What can hang from each mark
S: E J X
Z: C
C: S
F: J X
W: F N S
G: C
N: E X
E: F
J: N

Known rows, with every way that one mark hangs from another
(E (F J)): [ 33  23   3  37  -5  20  23  13  -7 -20  21 -14 -19   4  24   6   5 -14
  48  -2   3 -31 -21]
(F (J (N E)) X): [-22  24   2  72  -9   2  24  15 -12  35  58 -12 -29  -4  33  83   5  -8
 -27  24   0  25  21]
(W (F J) N): [  7  26  -6  26   0  28  12   1 -42 -44   4 -22 -30  20 -17   9  32 -16
  34 -12  17   6   9]
(W F N): [ -7  26   2  25  33   5   3  -4 -40 -48   2 -24 -14   7 -27   3  34   0
  12   2  12   6   6]
(S E J X): [-43  12  40 -29   4  19 -13  38  -6 -33   4  18  -8 -35  -8  30 -30  23
 -13 -19   3  29   4]
(E F): [ 18  23   8  36  29   0  13   6  -5 -27  22 -14   0 -11  15  -1   3   3
  28  10   1 -30 -23]
(C (S (E F))): [ 27  17   6  -1  25  20   7   3  -8 -24  10   9   5 -11  11 -20 -15 -10
  36  13 -23   2 -23]
(J (N E X)): [ -8  -1  16  65  11 -35  22   4 -15  24  40 -28  14 -12 -27  27  -4   0
 -33  45  30  12  -8]
(N (E (F J))): [ 24  21   9  42   1  -1  25  11   6  -1  29 -12   8  -4  40  19  19 -14
  21  15  15  -7 -12]
(Z (C (S J X))): [-48   7  36 -18   2  19 -21 -12  19 -37  11 -18  -9 -12   0  -8 -43  17
 -47  17 -20  46  11]
(G (C (S (E F)))): [ 42   1   0 -15  45  13   8   3  -7 -18   3   2  18  -9  31 -32 -22  -3
  49   0 -15  -5   4]
(W (F J X)): [-17  27  -2  41 -14  61  22   9 -36 -22  16  -7 -36   1  15  36  13 -21
  21 -12  -6   2   8]
(J (N (E F) X)): [ 11   0   1  73  20 -39  23   5  -5  21  48 -13  36  -3  -9  30  23  -2
  -5  45  27  -3 -25]
(S (E F) J X): [-22  12  26 -19  14  16 -11  36   5 -34  11  32  13 -25  11  34  -5  18
  10 -19   2  14 -15]
(G (C S)): [ 26  -1  17   9  33  -4   9 -13 -11  -8  11 -41  -7   5  19 -38 -44   3
  11   8   2   1  18]
(S E J): [-25  15   9 -18  -8  15  12  27   0 -21  10  13 -20 -38 -13  16 -19  13
  -3 -12  -1  10  14]
(J (N X)): [  1   0   9  61   6 -12  20  10 -25   3  33 -30 -15  -4 -44  12 -20   2
  -6  25  17 -11 -16]
(G (C (S (E F) J))): [ 25  -3 -10 -25  16   6  11   7  13  -6  15  15  16  -5  25 -18 -13   4
  28 -14  -5  13  18]
(Z (C (S E X))): [-34  15  45 -41  31  43 -27  -1  -4 -59 -14  -2  -4 -40  -1 -15 -57   5
 -14  25 -44  35  -2]
(Z (C (S X))): [-30  13  46  -9  28  24 -25 -15  -1 -51   1 -32  -8 -15   4 -21 -51   9
 -28  32 -29  27  -4]
(N (E F) X): [ 18   0  15  48  19 -25  24   2  -3  -3  22 -20  37 -16  -2  -2  18   0
  10  30  33   0 -25]
(W (F X) N (S J)): [-37  44 -32  17   5   6  -4  26 -33 -48  28   3 -30 -10  -3  27  66   7
  -3  -6  17  30  50]
(Z (C (S E J X))): [-53   5  33 -53   2  36 -25   6  14 -46  -6   8  -5 -36  -5  -3 -49  13
 -33  12 -31  54  15]

Rows
[  6  27 -18  78  -6  20  22  21 -14  12  59   0 -34  10  36  72  16 -10
  25   8 -14 -11  -7]	(E (F (J N) X))
[ 27  23 -12  64  -3   8  22  17  -9   4  47  -6 -21  15  17  37   8 -16
  29  11  -2 -33 -20]	(E (F (J N)))
[-20   9  -3  46  -3 -39  13 -10  16  47  57 -13   5  12   1  31  -7   4
 -61  36  13  48  12]	(C (S (J (N E))))
[  6  -2   9  67 -22 -14  31  14 -17  30  42 -27  -4   0 -17  33  -2 -14
 -13  32  35  10  -5]	(F (J (N E X)))
[ 16  -1   3  61 -29  12  28  17 -27   7  34 -30 -32   8 -31  16 -19 -14
  15  12  22 -13 -13]	(F (J (N X)))
[  9  -5  47  -1  45   1 -18  -4 -17 -19   8 -34   4   9  22 -25 -57  12
   1  -3   6  20   8]	(G (C (S X)))
[  3  -7   3 -33   7   9  10   7   2  -3   6  -1  -5 -15   7 -22 -39  10
   6 -14   0  27  35]	(G (C (S E J)))
[ -7 -13  -9  14 -26   2  18  11 -10  18  28   4  -9  -3 -50   4 -30  -1
 -16  15   9  42  -1]	(C (S E (J (N X))))
[-31  11   4  -9 -12  16   6 -22  25 -26  16 -22 -20 -15  -5 -23 -30   7
 -38  29 -22  29  22]	(Z (C (S J)))
[ 5 23  3 56 -2 12 25 13  1  6 41 -2 -5 -8 59 56 29 -6 15 10  2 14  3]	(N (E (F J X)))
[-11  18 -18  16   5  -2  14  30   6   3  40  33   0 -16  -2  50  13   7
   4   5  -9  -7  -6]	(S (E F) (J N))
[-24   4  39   1  -3   1 -13   2  -1 -11  23 -14 -11  10  -1   0 -40  16
 -31  -4  11  47  -5]	(C (S J X))
[-16  21  -5 -10  24  51   1  -5   7 -43  10  15  -9 -37  34   8 -11  -1
  15  30 -63  25   8]	(Z (C (S (E (F X)))))
[ -5  -5 -12  -8   9  -6  10   9   1  23  32   6  -7  -4   1  10 -35   7
 -10  -2  -5  24  34]	(G (C (S E (J N))))
[-16  27  -5  80  35 -23  16   8   1  28  64   3   9  -8  41  82  31   5
 -20  36  -6  11   2]	(J (N (E (F X))))
[  3  -5  47 -36  47  17 -20  13 -19 -27  -9  -9   8 -13  17 -20 -61  11
  12 -10  -7  27  11]	(G (C (S E X)))
[ -7   6  22 -22  11  17 -15  19   5 -22  15  29  14  -4  12   7 -20  10
   7 -11  -5  39 -20]	(C (S (E F) J X))
[ 24  11  29 -13   3  45  -9  21 -15 -29   5  15   1   6  23   2 -28 -16
  45 -10 -15  20 -33]	(C (S (E (F J)) X))
[ 13  46 -11  17  -8  36   7  28 -38 -49   6 -12 -20  -9   0 -23  25 -35
  39   6  13 -34   2]	(W (F J) S)
[-33  11  21  45  24 -40  -6  18  17  22  59  13  35   3  24  76  21  19
 -43  20  21  25 -10]	(S (J (N (E F))) X)
[ 35   1 -12  69 -19   8  33  17 -19   4  40 -15 -10  18 -13  19   4 -18
  40  13  20 -27 -33]	(E (F (J (N X))))
[ 21   1  14 -25  36  15   4   4 -15 -16  -3 -14  -6 -18  11 -34 -49   1
  22   0 -12  10  21]	(G (C (S E)))
[  5   1   4  37 -13   5  23   0 -40 -21   4 -28   8  12 -32   7  48 -19
  16   9  51  34   5]	(W (F J) (N E X))
[ 10  11  34 -12  39  23 -19  13 -14 -33   4  14  18  -5  15  -6 -26  -1
  26   3 -19  21 -37]	(C (S (E F) X))
[-10  13  48 -21  27  25 -19  13 -23 -34  -2  -2  -4 -16  -3  -8 -53   3
   1   3 -15  37 -20]	(C (S E X))
